Each row was made from one path, in order. Every step used is in the known rows, and no mark comes twice. Write each row's path.
Known rows
sobog, bezi, talu: [ 27.8 -13.7  15.1  11.7  29.8 -39.8  38.7   2.2   2.2 -24.3 -12.2  -3.1
   0.7  11.9   3.0 -12.3  16.3  -7.4  12.0  -9.3 -30.2  21.1  -1.5  24.5
  -6.7]
fasul, pulu, tagu: [ 33.3 -24.9   5.9  12.4  24.7 -14.9  11.5 -11.2   4.8 -22.6  -1.1   2.5
  13.7  15.7  -7.6  20.0   7.1  -4.9  -7.9  -4.2   4.4  21.0  -4.1  19.8
  -4.0]
bezi, sobog, fasul: [ 28.8 -10.8   5.9  24.2  22.4 -11.0  17.0 -15.6   6.8 -19.1  19.2   3.2
  -0.1   8.0 -12.7  -7.6 -12.3  -8.4  25.2  -7.3   0.7  15.7  12.5  31.9
 -13.0]
tagu, talu, pulu, sobog: [ 25.2 -12.6   7.2  24.1  26.1 -21.5  19.4 -11.5   2.0 -22.5  -4.7  -5.1
  33.0  24.7   3.0   6.4  26.6 -11.0  -8.6  -1.5  10.4  23.3   5.4  36.1
 -12.7]
pulu, tagu, talu, sobog: [ 28.0  -4.9  12.1  18.4  18.9 -13.8  15.9 -12.2   2.0 -20.3  -3.7   8.1
  39.0  17.9  -2.6  28.7 -18.3  -1.0 -14.2  -8.6  11.4  17.7   9.7  28.0
  -9.2]
fasul, talu, pulu, tagu, sobog: [ 23.3  -8.0  -2.1  18.5   9.4   0.3  36.1   9.7  -1.4 -17.9  -0.4  -9.1
 -23.0  24.0 -12.3  15.8 -23.2  -6.5 -16.4  -2.1  22.7  22.2   6.3  34.3
 -14.0]
talu, pulu, sobog, fasul: [ 24.8 -18.1  -3.4  26.5  21.8 -18.4  20.9  -9.4   5.5 -13.4  21.0  -3.5
  -1.5  22.0  -8.5   4.9  20.0 -16.4   3.5  -1.3   0.4  22.5  13.8  35.9
 -19.4]
pulu, sobog: [ 25.1 -10.8   6.2  21.4  30.7 -17.4  13.2  -6.6   5.8 -23.8  -9.8  -3.1
  12.9  13.1  -3.1   7.9  57.6  -3.2   2.4  -7.8   1.2  22.1   1.2  31.6
 -11.4]
fasul, sobog: [ 23.7  -9.1   9.5  20.2  23.1 -26.4  18.1 -14.3   1.6 -29.1  -5.4   0.4
  15.6  15.4  -5.8  -7.0 -13.6  -5.4   7.2 -12.6  -7.2  23.8  -2.3  29.4
  -8.4]
pulu, tagu, fasul, talu, sobog: [ 25.2 -12.9   3.6  22.0   6.4   8.8  26.4   5.6  -1.2 -22.5  -6.5   7.2
  26.8  17.7 -10.6  31.2 -19.1  -6.6  -3.0  -8.3 -11.9  13.0  10.3  21.9
 -10.9]
sobog, fasul, pulu, tagu, talu: [ 35.3 -26.2   8.9  19.5  20.3 -13.0  12.8 -19.1   0.6 -15.0  18.8  17.9
  27.7  15.4  -3.8  14.7  -0.3 -12.9 -16.1   1.7   8.6   9.7  15.0  15.2
  -8.7]
talu, sobog: [ 27.0  -8.4   8.6  18.5  21.6 -23.1  14.4  -9.1   5.7 -26.8  -3.2  -1.2
   8.9  17.7 -10.7  -3.3 -18.6  -6.5   2.7  -9.8  -2.0  23.3   0.5  30.3
  -8.5]
bezi, sobog, fasul, pulu, tagu, talu: [ 37.9 -24.6  10.6  26.8  14.8  -1.3   9.5 -22.6   0.3 -13.4  23.8  17.9
  27.1  10.1 -10.6  21.1 -19.0  -6.2   4.6   0.1  15.1  10.2  14.7  14.6
  -9.2]
sobog, fasul, talu, pulu, tagu: [ 22.9 -14.4  -5.9  14.6   9.4   1.9  41.0   9.8   2.9 -11.0  19.0  -0.3
 -19.7  24.1  -8.7  19.2 -22.9 -15.2  -5.0  -3.3  -7.8  21.1  22.3  33.5
 -19.9]
tagu, talu: [ 28.1  -8.5  14.8  14.0  32.0 -25.3  19.3 -13.5   3.7 -29.0 -11.1   1.3
  36.5  15.2   5.0 -10.8  12.4  -8.1  -7.6  -5.2   3.6  16.3   4.2  33.1
  -4.6]
sobog, bezi, talu, pulu, tagu: [ 26.5 -12.1   4.2  10.3  20.8 -34.1  47.4   4.7   2.7 -16.6  -2.8  -8.3
   1.9  21.4  -0.3  21.8 -14.9  -8.5   5.5  -6.9 -21.2  27.6   2.8  32.1
 -11.3]
pulu, sobog, bezi, talu: [ 25.4 -14.7  13.2  20.2  27.3 -31.8  32.0   2.8   0.5 -22.4 -13.5   0.1
   1.5  13.7   2.6   6.2  60.1  -4.2  10.3  -8.0 -24.0  21.2   0.3  24.2
 -11.6]
fasul, talu, sobog, bezi: [ 17.7 -13.8   7.2  11.6   6.2   1.8  29.5   7.0  -3.4 -24.9  -8.4   3.7
 -18.5  21.1 -11.6  -5.2 -14.1 -11.4   3.4  -9.6 -32.6  23.9  -2.8  18.7
  -9.2]
bezi, talu, pulu, tagu: [ 30.3  -7.6   5.5  16.0  24.8 -38.3  46.7   5.6   8.2 -19.0  -1.3 -10.7
   8.6  22.5   0.7  22.2 -18.2  -4.8  -0.8  -7.6   0.9  26.7   9.4  39.8
 -12.9]
fasul, sobog, bezi: [ 19.6 -13.7  10.1  12.7  19.0 -21.7  20.1 -16.5  -3.1 -27.6  -6.1   1.6
   9.1  13.7  -7.4  -8.2 -10.2  -8.7  11.0 -12.0 -28.5  24.5  -9.1  21.9
  -7.1]
talu, sobog, fasul: [ 27.4 -11.3   5.1  23.6  16.7 -20.0  14.6 -13.1   4.7 -18.5  18.9   6.5
  -1.0  16.2 -14.1  -7.0 -23.0 -12.1   2.3  -6.2  -6.1  16.9  13.9  28.3
 -14.4]
tagu, fasul, talu, pulu, sobog: [ 22.2 -21.5  -1.1  27.2  13.4   1.9  31.0   6.7  -0.9 -25.0  -6.5  -5.4
  20.3  24.8  -5.7  10.1  24.6 -17.1   1.3  -1.0 -12.6  18.8   5.4  30.4
 -13.7]
sobog, fasul, talu: [ 22.5 -15.3   4.0  17.2  17.0  -4.1  32.8   7.5   2.7 -20.3  10.3   4.7
 -19.4  14.9  -5.4 -15.3   7.5 -14.6   0.9  -5.5 -16.9  13.8  18.2  26.5
 -14.7]

Write each row's path
[ 25.9  -8.6   0.6  23.3  10.5   5.4  29.0   5.6  -1.8 -11.8  14.5   6.2
 -28.2  11.6 -13.5  12.3   0.2  -6.1 -15.5  -2.6  20.6   9.5  21.2  25.6
 -16.1] | pulu, tagu, sobog, fasul, talu
[ 20.8 -10.7   7.8  18.2   9.0  -3.1  27.0   9.2   1.5 -26.2  -7.0   1.9
 -12.6  21.8  -9.7  -5.0 -19.6  -8.1  -0.3 -10.6 -11.0  22.0   5.0  26.4
 -11.3] | fasul, talu, sobog
[ 31.2 -33.3  14.6  23.8  23.2 -31.3  22.3  -1.6  -1.4 -22.5  -8.1   5.6
   0.2  15.7  -2.9   1.3  52.6  -8.8   5.1  -3.8 -24.0  22.6  -7.2   9.7
  -6.6] | fasul, pulu, sobog, bezi, talu
[ 24.8 -11.9   5.7  23.7  11.6   7.8  28.9   3.2   1.9 -19.8  16.0   5.9
 -21.8  12.3 -12.9  -8.4 -12.7  -8.0  22.1  -8.4  -8.5  14.6  16.6  28.0
 -16.5] | bezi, sobog, fasul, talu
[ 21.8 -15.4  -0.8  22.8   6.9   5.1  37.8   3.9   2.6 -17.6  23.6  -2.2
 -25.5  22.1 -14.6  -7.9 -43.9 -15.8  22.2  -4.1  -8.1  22.1  15.7  34.5
 -17.9] | bezi, sobog, fasul, talu, pulu
[ 34.6 -35.6   7.1  30.6  27.3 -13.5   1.5 -17.1   0.5 -26.4  -5.4   6.1
  44.4  12.5  -8.6   6.5  48.8 -12.7  -0.1   0.8  -4.0  14.5  -6.2  14.1
  -3.9] | tagu, fasul, pulu, sobog
[ 18.2 -18.2   0.4  14.6  22.5 -18.3  21.7  -8.5   0.8 -18.6  -3.4  -8.6
  -0.4  23.2  -6.9   9.1  31.4 -13.2   6.6  -4.3 -18.0  30.4  -7.3  31.0
 -11.3] | talu, pulu, sobog, bezi
[ 37.7 -30.8  11.9  32.3  13.7 -37.0  22.2  -4.7   2.0 -18.8  22.2  12.7
  -5.2  19.7 -12.8 -13.4 -31.6 -14.4   3.3  -2.3  -8.3  16.1  13.4  14.0
 -10.7] | bezi, talu, sobog, fasul, pulu
[ 30.7  -3.7   5.2  19.4  27.0 -15.5  15.4  -9.2   2.9 -19.7  -4.8  -4.0
   3.6   8.9 -10.3  17.4   7.2   1.8 -12.1  -5.1  30.8  17.0   2.3  31.6
  -8.1] | pulu, tagu, sobog
[ 32.1  -5.8   5.0  24.7  21.9 -38.5  40.8   3.2   3.4 -17.1   1.8 -11.7
  -4.9  20.0  -5.7  15.2 -24.7  -2.0  -8.0  -4.7  29.0  22.2   8.0  37.8
 -11.8] | bezi, talu, pulu, tagu, sobog
[ 23.7 -15.7   6.0  17.0  15.1  -9.8  20.7 -20.6  -6.3 -22.5  -7.2   8.0
  47.2   9.4  -8.7  28.8  -9.8  -5.9   9.1  -9.6 -26.7  15.9  -3.5  16.9
  -6.5] | pulu, tagu, fasul, sobog, bezi
[ 25.4 -17.0   8.7  10.9  23.6 -43.2  46.3   2.5   2.8 -23.1  -5.2 -10.4
  -4.2  23.3   0.1 -11.7 -14.5 -15.0  12.5  -6.2 -27.6  28.4  -2.2  32.7
  -8.1] | sobog, bezi, talu, pulu
[ 24.9 -10.0   9.1  14.9  26.1 -20.1  17.2 -13.6  -3.7 -23.5  -7.7  -3.6
  -8.5  10.0 -10.6 -15.8  11.9  -7.5  -3.2  -3.8   2.1  17.5  -8.4  25.0
  -3.6] | tagu, sobog, bezi
[ 22.7 -11.8   8.1  12.9  17.6 -19.5  17.7 -11.3   0.2 -24.3  -5.0   1.2
   2.3  17.7 -11.6  -2.7 -13.7  -8.7   6.2  -9.2 -24.0  24.9  -6.5  22.7
  -6.8] | talu, sobog, bezi
[ 32.0 -11.9   3.3  16.0  30.5 -12.3  19.2 -12.0   3.3 -23.8  -8.4   0.3
  51.3   8.8  -2.2  27.1  13.2  -4.6   1.2  -6.3  -3.1  13.2   4.4  29.5
  -7.0] | pulu, tagu, fasul
[ 31.2 -15.2   6.4  28.8  14.7 -34.3  42.2  -5.3  -1.2 -23.0  -0.3  -3.2
  46.5  20.1  -3.9  26.9 -47.7  -6.9   8.0  -9.4  -8.4  20.9   8.7  31.1
 -11.7] | bezi, talu, pulu, tagu, fasul, sobog
[ 26.7 -10.6   8.6  13.9  27.0 -29.3  26.6 -12.8   3.1 -27.4  -3.2  -6.7
  31.3  25.6   3.4 -10.5 -17.8 -15.4  -7.3  -3.5   4.8  23.0   3.0  38.9
  -6.8] | tagu, talu, pulu
[ 26.1 -15.1  -0.3  23.6  14.0 -17.6  25.2 -18.5  -1.2 -23.3   2.6  -3.2
  49.3  21.7  -9.3  29.6 -44.7 -10.5   4.0  -7.3  -4.5  22.1   2.5  31.1
 -10.9] | talu, pulu, tagu, fasul, sobog
[ 36.6 -34.6   7.3  21.7  28.4 -20.9   6.7 -19.2   1.2 -31.5  -3.4   3.4
  44.7  13.6  -6.3 -10.4   5.5 -16.7   1.8  -1.1  -9.6  14.3  -7.7  16.5
   0.9] | tagu, fasul, pulu
[ 23.2 -12.8   6.3  17.3  10.5 -34.8  47.2  -1.9  -2.8 -19.3   0.0  -3.5
   5.3  23.0  -4.2  23.5 -42.7  -5.8   9.2 -10.5 -22.5  29.9   1.8  26.5
 -13.0] | fasul, sobog, bezi, talu, pulu, tagu
[ 25.7 -13.4   3.0  26.8  26.5 -16.2  13.7 -10.7   5.5 -16.5  12.8   4.6
   1.8  10.5  -7.0   4.2  51.9  -9.8   3.3  -3.4  -0.3  15.1  14.0  28.4
 -16.4] | pulu, sobog, fasul
[ 26.7 -23.0   9.9  25.1  13.6 -40.2  43.4  -9.7  -6.8 -26.8  -2.7  -3.3
  35.5  20.9  -3.4  -7.2 -42.7 -17.2  18.7  -7.3 -36.5  21.8  -2.9  24.5
  -8.0] | tagu, fasul, sobog, bezi, talu, pulu
[ 28.1 -15.9   9.4  25.3  21.6 -23.3  15.2 -21.0  -1.6 -31.3  -6.9   2.5
  49.8  11.6  -7.1  -4.3 -13.7  -8.6  10.2  -9.7 -13.9  16.1  -1.0  24.2
  -6.7] | tagu, fasul, sobog
[ 33.4 -30.2   4.9  27.6  14.0 -19.1   5.4 -17.1   1.6 -18.6  25.3  14.1
  -2.2  19.4 -19.4 -11.0 -29.6 -17.4  -1.5  -0.3  -3.7  16.9   6.1  13.7
  -9.8] | talu, sobog, fasul, pulu
[ 28.3  -5.4  11.8  11.5  29.0 -16.0  21.3 -11.6   4.1 -21.9  -9.9   4.0
  40.5  14.2   5.0  22.4  13.0  -1.6 -12.6  -6.5  10.0  15.9   8.7  30.9
  -7.7] | pulu, tagu, talu
[ 38.9 -27.1   7.2  30.0  10.7 -28.5  25.0  -3.5   3.1 -11.3  24.5  16.0
  -1.4  17.6 -12.8  20.6 -33.4  -8.3  -3.4  -3.5  -0.5  15.1  17.0  12.6
 -13.0] | bezi, talu, sobog, fasul, pulu, tagu
[ 25.6 -13.9   2.1  16.6  18.7   7.7  31.3   6.5   0.6 -24.3 -12.0   2.4
  28.9  13.1  -3.3  25.2  11.6  -7.3  -2.5  -7.0 -13.7  11.0   9.3  24.9
  -9.7] | pulu, tagu, fasul, talu
[ 29.2 -12.8   8.6  17.4  28.6 -47.0  43.3   4.2   7.9 -25.1  -3.9 -13.5
   4.1  23.5   2.7 -12.3 -17.7 -11.4   8.3  -7.0  -6.8  27.0   4.3  40.0
 -10.2] | bezi, talu, pulu
[ 31.3  -8.3  15.7  23.1  21.0 -40.8  31.0   2.9   6.4 -26.4  -5.4  -1.3
   5.6  17.9  -3.0  -6.2 -19.4  -3.9   5.5 -11.6  -6.7  21.5   6.2  30.5
  -9.7] | bezi, talu, sobog
[ 30.2 -39.6   7.8  24.3  21.5  -8.8   3.1 -19.4  -6.2 -23.5  -6.9   8.1
  37.1  11.3 -10.6   7.3  53.6 -15.8   4.8   0.3 -25.2  14.5 -13.3   5.8
  -2.5] | tagu, fasul, pulu, sobog, bezi
[ 20.5 -15.3   2.6  27.0  14.8   3.4  24.7   8.6   1.4 -16.5   9.6   7.5
 -18.9  14.0  -6.4   3.0  51.2 -11.2  -0.6  -3.8 -10.1  15.0  19.8  25.3
 -19.8] | pulu, sobog, fasul, talu
[ 36.4 -28.5   5.6  29.1  21.0 -21.8   4.9 -19.0  -1.6 -17.8  22.2   8.4
 -11.3  12.6 -17.5 -24.7  -5.0 -15.8 -10.8   3.7  22.5  12.3   3.2  16.1
  -6.5] | tagu, sobog, fasul, pulu
[ 30.0  -6.7   8.2  24.6  14.3 -11.6  17.1 -15.7   2.1 -12.7  17.7  15.6
  28.0  16.2  -7.1  24.2 -23.9  -6.9 -14.0  -4.3   9.5  11.2  23.8  25.0
 -15.2] | pulu, tagu, talu, sobog, fasul
[ 34.4 -28.4   2.0  18.0  20.5 -13.9  12.5 -14.2   3.5 -14.3  20.7  11.2
   4.5  12.4 -11.5  17.1   1.8 -12.2  -8.0   0.2   2.1  14.6   9.8  16.3
 -10.9] | sobog, fasul, pulu, tagu
[ 30.9 -10.7  16.2  20.9  25.4 -38.2  34.2  -1.1  -2.6 -24.0 -10.1  -2.8
 -11.2   9.7  -4.2 -18.6  10.0  -4.4   0.6  -6.0  -1.8  17.4  -3.7  24.7
  -5.8] | tagu, sobog, bezi, talu
[ 34.1 -23.9  13.6  15.7  24.2 -15.4  11.1 -15.7   0.7 -22.9  -4.2  10.3
  38.0  15.8   0.8  18.2   5.4  -5.7 -17.7  -1.7  11.4  16.1   0.5  18.0
  -3.1] | fasul, pulu, tagu, talu
[ 22.9 -11.1  14.9  14.8  17.8 -19.0  17.1 -16.2  -3.6 -24.7  -7.8   7.7
  26.9  19.1  -5.2  -5.8 -14.7 -10.5  -3.0  -6.0 -16.8  19.2  -1.3  21.4
  -4.9] | tagu, talu, sobog, bezi
[ 34.5 -39.4  13.3  28.6  21.9 -27.6  20.3  -7.1  -5.1 -23.9  -9.9   8.7
  35.1  10.8  -2.9   3.5  52.8 -12.9  10.0  -0.5 -29.8  13.6  -7.8   6.2
  -3.4] | tagu, fasul, pulu, sobog, bezi, talu
[ 28.5  -7.5  -0.8  18.3  20.6 -19.4  24.1  -8.4   2.1 -17.3   3.8 -12.1
  -0.4  19.5 -11.0  17.5 -21.3  -5.2 -12.9  -3.1  33.1  24.2   2.4  38.5
 -10.7] | talu, pulu, tagu, sobog
[ 17.5 -16.5  -0.4  20.5  14.8  -1.6  32.0  12.4   1.7 -22.2  -5.8  -9.2
 -13.0  26.8  -5.1   7.0  26.8 -12.0  -0.5  -3.8  -7.0  28.2   5.3  34.0
 -15.8] | fasul, talu, pulu, sobog
[ 13.0 -20.6  -0.4  13.5   9.7   2.4  34.5  10.3  -3.5 -20.1  -6.7  -6.6
 -20.3  27.0  -6.3   6.7  30.2 -14.9   3.0  -4.3 -27.2  28.4  -2.2  26.9
 -13.7] | fasul, talu, pulu, sobog, bezi
[ 29.1  -9.5  11.9  26.2  17.0 -19.5  14.8 -17.9   2.1 -19.2  16.1  14.0
  23.4  17.4  -6.5  -9.1 -23.9 -13.6  -6.7  -3.7   1.3  12.0  19.1  25.5
 -12.6] | tagu, talu, sobog, fasul
[ 20.4 -17.6  -2.6  17.1  12.0  -7.4  39.2   7.3   2.4 -17.6  17.1  -3.2
 -24.1  26.5  -7.3 -15.1 -22.6 -21.3   1.4  -1.5 -14.8  20.7  17.5  33.8
 -17.6] | sobog, fasul, talu, pulu
